Each row was made from one walk, in order. Every step used is in the known rows, and no mark comes twice. Write each row's walk.
(in the rows, 128 means zero)
Known rows:
ruviboz milin dafed godom midan: [111  95 104 126 150 124 139 137 149 108 160 158 128 171 135  89 124  85
 127 115 108 152 157 102 127 189 108 158  71 111 154 105 149 138 145 105]
kimodu mogab milin dafed godom: [102 115 118 128 135 109 121 104 153 119 159 129 148 152 140  89 130  73
 130 122 121 150 165  99 115 147 105 139  62 114 145 104 161 158 110 113]
zolo midan milin: [ 91 149 148 121 169  95 141 109 143 126 164 161 149 152 138  91 126  99
 128 144 122 155 132 109 126 169 121 161 128 118 159  98 128 142 126 149]
godom midan milin ruviboz: [105 145 101 122 156  92 145 122 151 124 167 153 130 157 135  92 122  98
 129 134 101 157 128 104 126 190 107 169  90 119 112 101 128 138 145 137]
vofu kimodu mogab milin dafed: [ 86 142 134 131 142 122 125  86 146 146 153 114 154 180 140  95 130  70
 131 128 115 162 159 100 109 158  98 144 166 111 135  95 155 163 133 111]
kigul godom dafed milin ruviboz: [102 118 104 119 151 136 156 118 161 111 168 160 116 147 150  92 132 118
 125 128 120 149 115 103 127 185  98 164 179 116 148 106 144 129 124 148]
zolo midan milin dafed godom meba: [117 129 133 120 145  64 122 125 161 106 179 162 163 179 138  85 120  83
 124 128 114 139 159 106 125 158 100 151  41 117 220 105 137 143 114 131]
midan milin dafed godom: [106 110 118 120 151  88 130 126 156 109 170 153 146 171 139  85 126  82
 127 128 115 140 157 101 124 164 123 150  66 116 165 116 137 141 104 123]
milin midan: [ 86 119 139 125 168 150 141 104 133 115 157 144 143 147 138  97 124  93
 130 131 120 178 151 103 123 160 117 159 113 107 111 105 139 128 119 142]
kigul godom meba: [107  79 102 113 153 143 132  91 153 118 166 154 143 146 147  98 122 124
 121 123 119 177 148 103 128 158  93 151 172 108 180 129 133 133 104 122]
ruviboz milin: [ 89 102 126 121 178 164 154 106 136 127 148 150 144 151 139  96 127 105
 132 126 116 168 144 107 125 164 111 160 154 110 161 113 140 132 151 145]
kimodu mogab: [ 84 106 130 122 172 148 139  89 139 133 150 135 142 147 143  98 128 105
 125 137 122 163 137 104 114 151 117 144 156 111 105 106 144 145 107 125]
mimirik meba godom: [ 88 100 123 114 150 148 145 107 164 131 173 137 146 154 141  95 126 117
 123 132 126 183 166 110 129 164 124 132 209 111 121 125 127 135 127 122]
vofu kimodu mogab milin dafed godom: [ 92 130 121 128 134 114 115  99 147 134 155 120 147 177 140  92 130  67
 127 125 118 148 170  98 111 162 102 130  89 111 134  99 158 162 118 107]
kigul godom: [ 97  90 110 115 157 151 140  95 151 116 157 153 130 140 147  97 128 115
 124 129 123 176 144 103 127 167 117 154 181 109 135 120 135 134 102 123]
vamit godom dafed: [ 98  91 121 116 175 155 134 128 162 124 168 169 123 149 149  91 129 121
 122 129 137 165 119 101 127 177 111 150 190 112 165 120 172 129 112 128]
milin dafed godom: [106  82 120 119 149 134 132 120 154 104 165 149 141 165 139  90 125  84
 127 123 117 155 161 100 124 160 122 150  70 108 152 118 151 140  91 109]
vamit godom midan milin mogab kimodu: [115 142 103 123 182  72 133 128 119 118 161 152 128 172 143  92 129 129
 124 140 129 162 135 102 121 199  98 115 172 114  96 112 142 131 119 107]
zolo midan godom dafed: [ 96 119 166 119 170 124 135 132 167 136 164 173 141 153 139  86 128  95
 121 135 136 151 128 105 126 181 117 175 116 115 168  92 173 136 117 139]
vofu kimodu mogab: [ 73 123 133 122 172 153 133  85 129 148 146 124 142 174 142 102 128 100
 122 139 119 161 142 103 111 164 112 136 181 108  93 102 143 149 116 117]
vofu kimodu mogab milin ruviboz: [ 86 163 119 126 144 136 133  85 142 148 147 114 148 165 140  98 130  79
 132 133 110 163 151 100 110 165  92 143 121 113 105  92 150 157 149 142]
midan godom dafed milin: [ 92  84 145 119 170 125 153 136 149 148 165 169 129 145 142  88 131 115
 119 133 131 136 115 106 127 178 109 176 176 116 147 107 171 136 107 129]
mimirik meba: [ 87 108 125 116 162 154 145 110 157 127 162 141 141 154 139  93 123 109
 128 126 117 180 153 108 127 156 120 147 153 107 126 128 139 137 125 126]
godom midan milin: [ 93 118 109 122 166  96 139 117 139 131 166 160 128 148 135  92 123 112
 124 137 114 158 123 106 128 187 114 163 138 118 122 109 129 141 127 117]
mogab milin: [ 90 107 121 123 158 144 138  95 143 131 158 142 145 126 137  93 128 100
 133 128 122 177 142 103 127 155 106 158 131 111 158 118 149 146 127 133]
mimirik meba godom midan milin mogab: [101 141 109 122 152  67 146 126 148 128 180 147 140 162 138  93 127 130
 124 142 126 166 155 111 127 191 113 117 178 123  83 112 111 129 133 112]
mimirik meba godom midan zolo: [ 92 135 118 119 136 104 143 124 160 123 165 154 134 150 138  90 120  94
 122 133 123 180 156 112 130 193 116 138 188 111  94 100 119 141 145 106]
kimodu mogab milin: [ 85 123 125 127 156 133 132  84 140 140 150 128 147 130 141  95 130  97
 131 133 123 165 142 103 116 147 104 146 140 114 128 106 151 155 126 129]
milin ruviboz: [100 117 118 118 159 155 149 105 151 116 157 141 141 152 140  96 124  96
 134 130 108 171 144 102 123 162 113 163 102 109 122 112 143 134 124 147]
midan zolo: [ 89 124 137 118 163 131 144 106 136 114 144 158 145 140 139  92 122  81
 131 134 122 169 140 105 124 164 119 157 134 105 130 105 134 140 118 134]
mimirik meba godom midan milin: [ 92 127 107 119 147  85 140 124 165 138 183 150 134 160 137  90 123 122
 118 136 119 167 151 112 130 192 117 138 197 121 109 113 114 138 145 113]
meba mimirik: [ 86 106 127 115 162 159 147 107 145 127 174 140 130 157 136  98 126 108
 127 131 116 179 147 105 124 161 118 152 159 108 139 133 141 138 123 127]
midan milin dafed: [100 119 132 123 161  95 141 112 155 121 168 149 152 172 138  88 125  88
 132 133 113 154 146 104 121 159 119 164 139 115 166 114 133 142 119 129]
vamit godom midan: [105  86 105 120 158 133 136 126 146 127 166 166 113 140 144  95 124 120
 120 129 120 173 128 104 131 188 109 156 190 111 114 113 160 136 115 101]
vamit godom: [102  86 120 116 163 149 138 116 148 126 162 159 129 142 147  96 126 115
 124 131 126 172 139 103 128 164 116 149 193 109 135 121 162 134 105 124]

Write each row's walk:
[ 95  97 132 122 171 121 160 118 130 122 176 155 136 146 146  95 136 141
 125 146 144 148 122 109 125 180 108 125 231 119 122 107 135 123 100 129] | meba godom dafed milin mogab
[110  81 105 124 143 119 129 131 153 105 169 155 125 165 136  90 122  88
 123 122 112 156 151 101 127 182 117 156  65 111 129 112 151 144 102  86] | milin dafed godom midan
[108  89 112 111 151 142 135 117 156 129 189 153 132 160 143  99 122 125
 118 122 117 180 152 105 128 159  90 142 195 109 183 141 161 133 121 122] | vamit godom meba mimirik
[ 92 114 154 123 169 134 134 133 159 132 164 159 140 153 138  88 127  90
 122 129 134 158 141  99 123 177 114 173  94 114 132  97 169 124 119 144] | milin midan godom dafed
[112 112 110 115 138  82 125 129 163 113 197 147 148 190 135  88 121  91
 122 121 108 147 171 103 124 158  96 143  68 115 211 135 137 141 118 121] | midan milin dafed godom meba mimirik
[106 139 110 124 177  74 136 110 115 120 171 139 143 173 138  95 131 130
 124 149 134 165 146 106 119 201 105 107 185 117  91 107 112 132 117 107] | meba godom midan milin mogab kimodu
[ 99 121 127 122 194 143 141  96 107 109 147 128 148 168 139  98 131 116
 133 139 131 178 150 101 116 165 109 117 139 103 106 122 137 130  96 123] | milin mogab kimodu
[ 96 126 132 131 143 116 131  90 154 130 155 124 155 153 140  92 130  76
 134 128 118 163 157 101 113 143 103 152 135 114 147 101 155 158 127 119] | kimodu mogab milin dafed
[106 117 157 114 148 113 137 123 163 143 181 157 151 165 133  94 122  99
 119 129 116 166 160 108 125 162  96 166 122 111 186 116 160 139 125 133] | zolo midan godom meba mimirik
[ 84 104 124 116 158 152 140 120 175 127 181 146 139 162 144  90 129 123
 120 131 138 174 146 109 128 179 120 133 205 113 151 120 137 130 132 128] | mimirik meba godom dafed
[108  99 157 115 158 113 134 116 156 139 163 164 161 153 137  92 121  99
 120 130 120 159 150 106 127 159  98 172 111 110 181 104 160 139 112 132] | zolo midan godom meba
[100 133 126 125 201 148 151 101 106 113 139 130 154 175 139  97 133 113
 136 132 127 173 154 103 116 171 100 119 145 105 132 116 135 124 139 139] | ruviboz milin mogab kimodu
[ 82 151 137 134 152 125 131  88 135 132 152 122 150 132 139  96 130  84
 132 131 123 171 155 102 114 150 100 148 104 114 103  91 146 145 136 144] | kimodu mogab milin midan
[ 98 114 108 120 149 109 131 130 137 106 150 169 122 139 136  89 120  81
 123 128 119 155 138 104 130 191 115 150  54 108 106 100 137 142 109 103] | dafed godom midan zolo
[102 176 140 122 159  93 147 113 153 118 164 155 151 160 138  91 125  88
 133 140 109 155 136 107 124 172 114 166  81 119 151  91 129 139 145 168] | zolo midan milin ruviboz
[ 95  93 119 114 158 151 139 104 148 128 183 142 143 162 136 100 121 116
 123 126 113 180 151 107 125 153  94 149 150 107 180 140 141 137 123 126] | godom meba mimirik
[ 75 138 129 127 155 137 128  81 134 155 148 117 147 156 140  99 130  93
 128 134 122 164 145 102 112 161  98 137 164 111 114  99 149 159 134 123] | vofu kimodu mogab milin
[ 98 111 121 120 155 139 167 110 137 122 161 146 133 147 141  95 127 105
 131 134 105 154 130 106 125 164 106 167 146 111 118 108 142 138 124 148] | dafed milin ruviboz
[104  84 134 110 150 130 138 120 161 147 181 150 146 163 134  95 121 107
 119 124 113 168 161 103 125 156  95 164 135 109 172 135 161 136 117 121] | midan godom meba mimirik
[ 93 122 132 125 200 131 154 115 108 111 159 141 136 167 143  93 136 133
 128 141 140 153 116 105 118 178  97 122 187 109 126 113 145 130 104 128] | godom dafed milin mogab kimodu
[ 94 119 122 121 166 145 161 123 151 118 169 155 126 152 143  91 130 111
 129 133 118 147 110 105 125 177 102 168 145 114 145 104 151 133 130 153] | godom dafed milin ruviboz
[106  67 134 113 161 130 135 113 155 145 163 155 156 151 138  93 120 108
 120 125 117 162 152 102 126 153  98 168 126 110 167 124 162 136 104 123] | midan godom meba
[101 107 132 126 165 147 153 111 150 118 153 145 152 173 138  92 127  84
 135 121 111 164 156 105 122 161 111 166 152 110 178 110 145 136 152 133] | ruviboz milin dafed
[ 82 100 127 118 153 136 156 127 162 133 185 151 130 153 145  90 131 134
 119 134 136 157 133 113 130 180 112 137 252 115 142 116 136 133 129 129] | mimirik meba godom dafed milin
[103 125 144 120 154 128 147 129 150 140 173 146 153 170 132  95 123  90
 123 118 109 167 178 105 124 165  83 169 105 112 177 114 155 122 171 153] | ruviboz milin midan godom meba mimirik
[104 129 113 123 133  69 138 130 176 128 189 146 141 181 137  86 124 101
 122 131 114 165 165 110 126 190 117 144 194 121 129 110 119 142 146 103] | mimirik meba godom midan milin dafed
[ 83 186 146 134 145  99 132  93 131 121 138 133 154 127 139  92 127  55
 134 136 125 167 156 102 113 154 100 148  91 111 101  76 138 148 146 149] | kimodu mogab milin midan zolo
[ 85 113 142 128 163 134 159 110 118 120 160 147 135 139 140  96 127 102
 128 135 118 160 137 107 126 162 111 164 159 110 105 100 136 132 116 142] | dafed milin midan
[ 98 123 147 126 148 115 134 115 147 144 156 144 150 129 134  90 126  76
 130 127 122 170 164  99 125 161 103 175  81 113 125  98 165 137 131 144] | mogab milin midan godom
[108  99 114 124 138 120 125 116 157 110 166 143 146 148 137  88 127  74
 132 118 118 160 165  99 126 156 109 151  56 111 176 117 158 150 109 115] | mogab milin dafed godom
[107 114 114 119 158 135 156 138 161 121 173 166 115 150 151  90 131 121
 125 131 121 146 111 103 128 185  96 161 190 116 147 108 170 129 130 149] | vamit godom dafed milin ruviboz
[ 84 148 152 127 156 108 159 115 116 112 147 156 139 134 139  92 124  75
 131 137 118 157 138 108 124 168 108 165 146 107  99  86 128 135 128 148] | dafed milin midan zolo
